Each row was made from one small tree. Brackets hold a mark, then the marks that hang from it, in the order of their numbers. Every link used is in the known rows. Write each row's tree.
In the rows, zero is written as 100.
Known rows
{j_501 {j_612 {j_153 j_780} j_950}}: 78 100 99 141 97 117 75 72 126 73 120 117 81 107 152 92 71 113 128 120 122 114 72 95 99 127 120 87 116 115 73 102
{j_180 j_491}: 131 81 116 152 106 89 70 81 116 73 109 142 74 88 127 120 85 95 135 152 88 108 94 99 100 118 120 70 99 113 86 88
{j_169 {j_98 j_950}}: 132 62 114 140 138 98 64 74 132 78 107 128 74 71 115 81 81 86 107 134 122 117 93 94 123 134 97 72 119 108 85 101
{j_169 {j_98 j_950} {j_491 j_979} j_612}: 168 49 88 138 131 103 42 68 151 63 118 116 98 76 127 66 99 78 110 145 94 103 88 107 116 116 59 89 125 95 108 89
{j_118 {j_491 j_21 j_180 {j_979 j_780}}}: 127 100 131 135 90 89 78 104 149 103 114 136 99 88 136 102 121 85 141 153 89 74 115 125 73 119 96 84 129 78 98 90
{j_979 {j_612 j_153}}: 113 85 113 166 108 94 66 69 118 55 131 126 85 87 132 118 63 89 122 134 104 116 89 104 113 127 124 70 126 105 64 93
{j_539 j_501}: 130 67 120 155 126 82 70 91 123 81 120 147 72 81 119 115 72 97 124 148 96 78 103 102 119 153 120 55 111 112 81 94
{j_98 {j_950 j_491} {j_979 {j_612 j_153}}}: 119 68 106 168 114 99 68 106 136 61 107 101 79 79 129 108 77 91 103 114 133 121 76 117 123 114 119 93 100 102 55 105
{j_950 j_491}: 123 79 107 146 121 87 66 101 130 90 109 139 72 93 124 113 82 105 119 147 92 101 96 107 96 125 128 55 103 101 73 95
{j_612 j_153 {j_950 j_491}}: 91 77 107 146 114 74 70 96 141 92 113 118 66 95 145 119 70 116 99 123 100 105 79 105 105 127 141 67 105 108 64 92
{j_153 {j_780 {j_950 {j_491 j_180 j_979}}}}: 110 92 97 121 108 103 71 98 144 116 97 125 86 102 145 96 108 101 128 142 117 106 95 127 92 128 100 82 93 74 79 85
{j_539 {j_501 j_612}}: 136 70 101 151 122 106 72 93 126 65 118 144 83 75 124 107 70 99 138 150 104 76 98 104 110 141 106 60 115 114 92 98
{j_491 j_21}: 128 90 118 137 115 89 76 87 134 92 117 143 71 97 123 95 86 92 116 146 96 95 100 103 93 126 119 66 121 105 84 104
{j_736 {j_491 {j_979 j_780}}}: 120 108 125 123 103 106 62 96 132 73 107 141 102 95 121 103 96 87 138 153 91 75 96 105 94 122 118 82 136 104 85 92
{j_950 {j_491 j_21 j_180 j_979}}: 132 80 101 127 107 72 75 108 163 108 101 134 88 83 136 101 107 99 118 157 98 82 103 127 74 117 96 73 97 74 95 91
{j_491 {j_979 j_780}}: 120 115 130 136 103 104 61 76 129 78 119 137 98 97 113 110 92 81 142 152 97 87 102 104 105 136 109 75 135 98 82 94
{j_736 {j_491 j_180 j_979}}: 116 79 105 119 110 82 70 91 145 84 97 136 96 77 129 101 106 88 125 163 104 77 103 119 76 118 99 81 102 91 97 94
{j_736 j_491}: 119 83 115 132 118 93 68 97 124 75 105 143 77 91 125 101 84 97 121 151 94 88 94 100 92 121 130 65 115 114 80 101
{j_169 {j_491 j_180}}: 128 73 104 145 110 76 65 87 140 86 107 138 90 77 130 100 106 84 130 152 80 101 115 109 83 121 95 69 104 97 93 99
{j_612 {j_153 {j_780 j_950}}}: 94 101 111 143 115 113 71 66 121 84 116 129 63 109 140 99 71 108 124 122 119 120 84 100 106 144 131 80 115 112 67 93
{j_501 {j_612 {j_153 j_780} {j_950 j_491}}}: 84 93 90 143 97 113 76 95 133 85 112 114 76 106 161 98 73 127 122 119 116 113 67 103 95 120 127 79 104 107 65 95
{j_118 {j_491 j_21 j_180 j_979}}: 128 79 116 138 106 71 81 102 148 103 112 134 88 82 140 99 113 91 126 161 95 78 112 131 65 118 93 81 108 82 106 95
{j_612 j_153 j_950}: 85 87 117 147 115 79 71 73 134 83 121 119 68 96 138 111 67 102 104 123 107 106 85 97 111 135 131 70 118 116 69 99
{j_736 {j_491 j_21 j_180 {j_979 j_612}}}: 131 84 111 119 96 86 77 103 149 85 109 127 105 83 145 89 109 79 119 156 96 86 100 128 81 99 94 89 122 76 87 96
{j_612 j_153}: 105 86 113 156 117 85 67 66 127 67 121 134 69 86 125 117 67 103 120 139 109 104 90 98 102 140 128 66 113 115 77 96
{j_118 {j_491 j_180 j_979}}: 120 76 114 144 110 74 72 92 136 89 112 131 93 78 132 113 106 90 134 164 102 82 113 128 71 127 92 77 100 85 101 92
{j_612 j_153 {j_950 {j_491 j_21}}}: 99 81 111 138 112 71 81 105 154 105 114 123 61 103 153 105 76 118 92 120 92 97 79 109 97 120 140 69 112 106 69 94
{j_612 {j_950 {j_491 j_21 j_180}}}: 106 74 111 121 106 68 84 120 159 131 100 122 76 92 151 95 106 100 99 130 93 97 100 117 90 110 114 67 104 81 76 101
{j_780 {j_950 {j_491 j_979}}}: 130 85 99 131 131 97 66 100 143 96 108 133 77 102 129 107 90 101 113 145 105 96 93 124 98 127 114 72 107 95 80 89
{j_501 j_612}: 124 88 96 143 116 116 69 80 125 63 117 138 86 85 122 97 78 92 135 150 110 98 95 99 94 122 107 67 120 111 89 107
{j_501 {j_612 {j_153 j_780}}}: 95 100 95 151 100 125 70 64 120 58 118 129 78 98 139 95 68 112 143 137 120 110 80 96 92 132 115 81 112 114 82 98
{j_118 j_491}: 124 79 121 159 118 87 70 96 117 81 120 140 74 92 128 113 87 99 128 151 92 94 103 111 86 130 126 62 113 107 84 98
{j_98 j_950}: 119 73 114 144 125 99 69 81 125 88 103 131 63 89 112 92 79 79 111 132 120 113 97 105 117 133 114 71 114 108 80 107
{j_98 j_950 {j_979 j_780}}: 119 98 135 145 109 115 67 97 131 77 103 118 83 90 103 93 95 70 125 121 127 107 95 99 127 128 111 92 123 113 71 118

Which tree is each row?
101 76 103 122 107 69 72 106 157 114 103 115 91 87 142 108 105 95 108 143 104 91 97 124 95 119 98 74 94 78 82 93 -> {j_612 {j_950 {j_491 j_180 j_979}}}
118 75 96 132 124 88 74 106 145 114 97 131 75 86 136 108 97 97 118 136 106 106 107 119 94 124 115 61 102 85 75 93 -> {j_780 {j_950 {j_491 j_180}}}
127 88 108 123 107 77 76 84 154 102 109 134 89 84 128 93 105 84 121 158 102 85 107 120 80 123 86 81 108 81 103 98 -> {j_491 j_21 j_180 j_979}
124 110 130 143 108 128 66 89 117 80 125 129 95 105 128 105 83 70 137 122 95 118 103 107 130 121 121 74 158 95 54 96 -> {j_979 j_612 {j_780 j_950}}
120 78 111 120 106 82 81 108 149 100 96 141 81 81 138 87 106 91 116 151 94 82 104 108 75 109 114 74 112 94 92 102 -> {j_736 {j_491 j_21 j_180}}
115 83 114 128 114 79 81 118 148 120 111 127 68 108 145 96 91 108 95 129 88 96 90 110 99 113 130 66 114 98 70 102 -> {j_612 {j_950 {j_491 j_21}}}
99 80 115 160 104 84 70 110 137 68 121 95 89 93 147 121 76 103 99 115 111 114 72 111 119 111 128 89 106 105 47 104 -> {j_98 {j_979 {j_612 j_153 {j_950 j_491}}}}
107 89 131 147 107 97 71 98 125 73 126 101 96 99 131 104 88 79 105 123 113 113 89 106 127 112 112 89 121 105 55 118 -> {j_98 {j_979 {j_612 j_950}}}
102 71 110 139 100 79 73 113 137 107 110 108 97 87 152 111 98 85 109 127 99 115 100 119 110 105 111 67 111 73 57 97 -> {j_979 {j_612 {j_950 {j_491 j_180}}}}
109 84 108 128 117 75 67 104 144 100 111 121 83 103 137 109 91 103 102 142 99 91 88 120 102 122 116 71 104 96 73 93 -> {j_612 {j_950 {j_491 j_979}}}
98 94 100 146 116 108 69 90 128 93 108 128 61 111 149 106 73 122 119 122 113 119 80 109 100 134 140 74 103 103 61 85 -> {j_612 {j_153 {j_780 {j_950 j_491}}}}
113 110 137 167 91 114 63 83 122 43 130 112 103 85 124 122 79 82 137 124 112 110 89 96 125 122 119 93 137 110 55 104 -> {j_98 {j_979 {j_612 j_153} j_780}}
73 99 120 142 101 92 71 70 124 92 120 118 68 112 147 101 73 110 112 117 112 116 78 95 110 138 133 79 113 113 63 97 -> {j_612 {j_153 j_780} j_950}
109 97 104 155 92 101 62 82 124 68 122 119 93 104 150 113 78 110 132 139 105 115 74 122 102 123 115 85 106 86 58 79 -> {j_950 {j_491 {j_979 {j_612 {j_153 j_780}}}}}
128 71 98 141 112 94 55 85 139 86 130 117 87 107 144 86 94 86 109 128 69 97 94 102 111 110 101 70 130 105 81 99 -> {j_169 j_491 {j_612 j_950}}
89 106 135 152 91 102 66 80 123 74 133 111 96 102 144 117 72 83 122 109 100 115 87 98 129 122 133 80 153 103 49 94 -> {j_979 {j_612 j_153 j_950} j_780}
129 70 99 135 126 91 65 99 141 95 96 127 72 91 119 98 89 91 110 144 118 99 88 125 106 127 107 77 98 95 84 93 -> {j_98 {j_950 {j_491 j_979}}}
111 96 107 135 117 113 71 101 125 108 104 135 67 117 142 95 88 111 123 129 107 118 90 112 104 129 133 68 105 96 62 93 -> {j_153 {j_780 {j_950 j_491}}}
105 96 80 144 113 132 72 90 134 78 108 127 71 105 153 97 73 125 134 124 122 115 73 110 92 125 127 79 107 106 71 89 -> {j_501 {j_612 {j_153 {j_780 {j_950 j_491}}}}}
127 89 127 132 107 118 53 84 143 70 134 98 109 88 131 84 97 83 114 118 104 97 85 78 144 114 89 89 146 100 71 107 -> {j_169 {j_98 {j_979 j_780}} {j_612 j_950}}
132 46 99 136 132 85 65 98 150 99 90 120 81 55 128 87 99 93 108 138 122 119 98 106 111 121 89 68 96 81 85 93 -> {j_169 {j_98 {j_950 {j_491 j_180}}}}
127 74 120 146 107 75 82 105 140 106 111 139 77 82 139 101 106 94 125 151 91 88 113 120 71 116 109 69 108 87 95 102 -> {j_118 {j_491 j_21 j_180}}
122 66 95 165 121 100 72 80 132 51 122 138 75 69 131 116 56 109 135 143 111 78 89 100 110 149 115 65 112 123 91 91 -> {j_539 {j_501 {j_612 j_153}}}
131 88 112 133 98 86 77 87 145 88 119 125 104 84 137 94 106 71 122 152 103 96 104 125 93 110 82 83 123 70 85 97 -> {j_491 j_21 j_180 {j_979 j_612}}
116 105 132 133 86 100 77 125 139 109 122 118 94 114 152 102 96 86 115 117 76 107 93 112 117 99 130 75 150 84 47 96 -> {j_979 {j_612 {j_950 {j_491 j_21}}} j_780}
126 106 121 135 102 99 61 101 136 87 111 138 96 98 120 116 95 95 137 150 90 85 97 113 101 127 117 70 124 91 75 84 -> {j_950 {j_491 {j_979 j_780}}}
93 111 132 144 88 100 64 74 131 68 133 107 108 104 143 116 78 80 122 121 102 106 83 109 124 123 116 93 149 96 57 89 -> {j_491 {j_979 {j_612 j_153 j_950} j_780}}
136 116 134 136 89 109 69 90 133 78 129 131 105 103 129 99 96 72 135 143 87 94 99 114 109 114 101 85 154 86 73 94 -> {j_491 j_21 {j_979 j_612 j_780}}
122 98 118 140 86 99 63 105 139 88 112 121 118 82 136 116 108 77 143 145 93 99 106 124 103 111 97 77 127 65 65 83 -> {j_950 {j_491 j_180 {j_979 j_612 j_780}}}
137 79 118 145 97 80 78 103 140 90 123 125 104 84 146 103 113 81 128 155 92 89 108 140 77 107 87 85 119 69 92 94 -> {j_118 {j_491 j_21 j_180 {j_979 j_612}}}
145 89 116 138 99 83 76 85 137 83 109 145 81 94 133 106 98 94 127 160 87 91 91 114 85 112 104 86 104 103 103 86 -> {j_180 {j_491 j_21 j_979}}
113 101 120 119 94 97 67 98 145 84 102 137 107 79 128 103 111 80 142 155 99 72 106 110 87 120 103 84 125 87 90 91 -> {j_736 {j_491 j_180 {j_979 j_780}}}
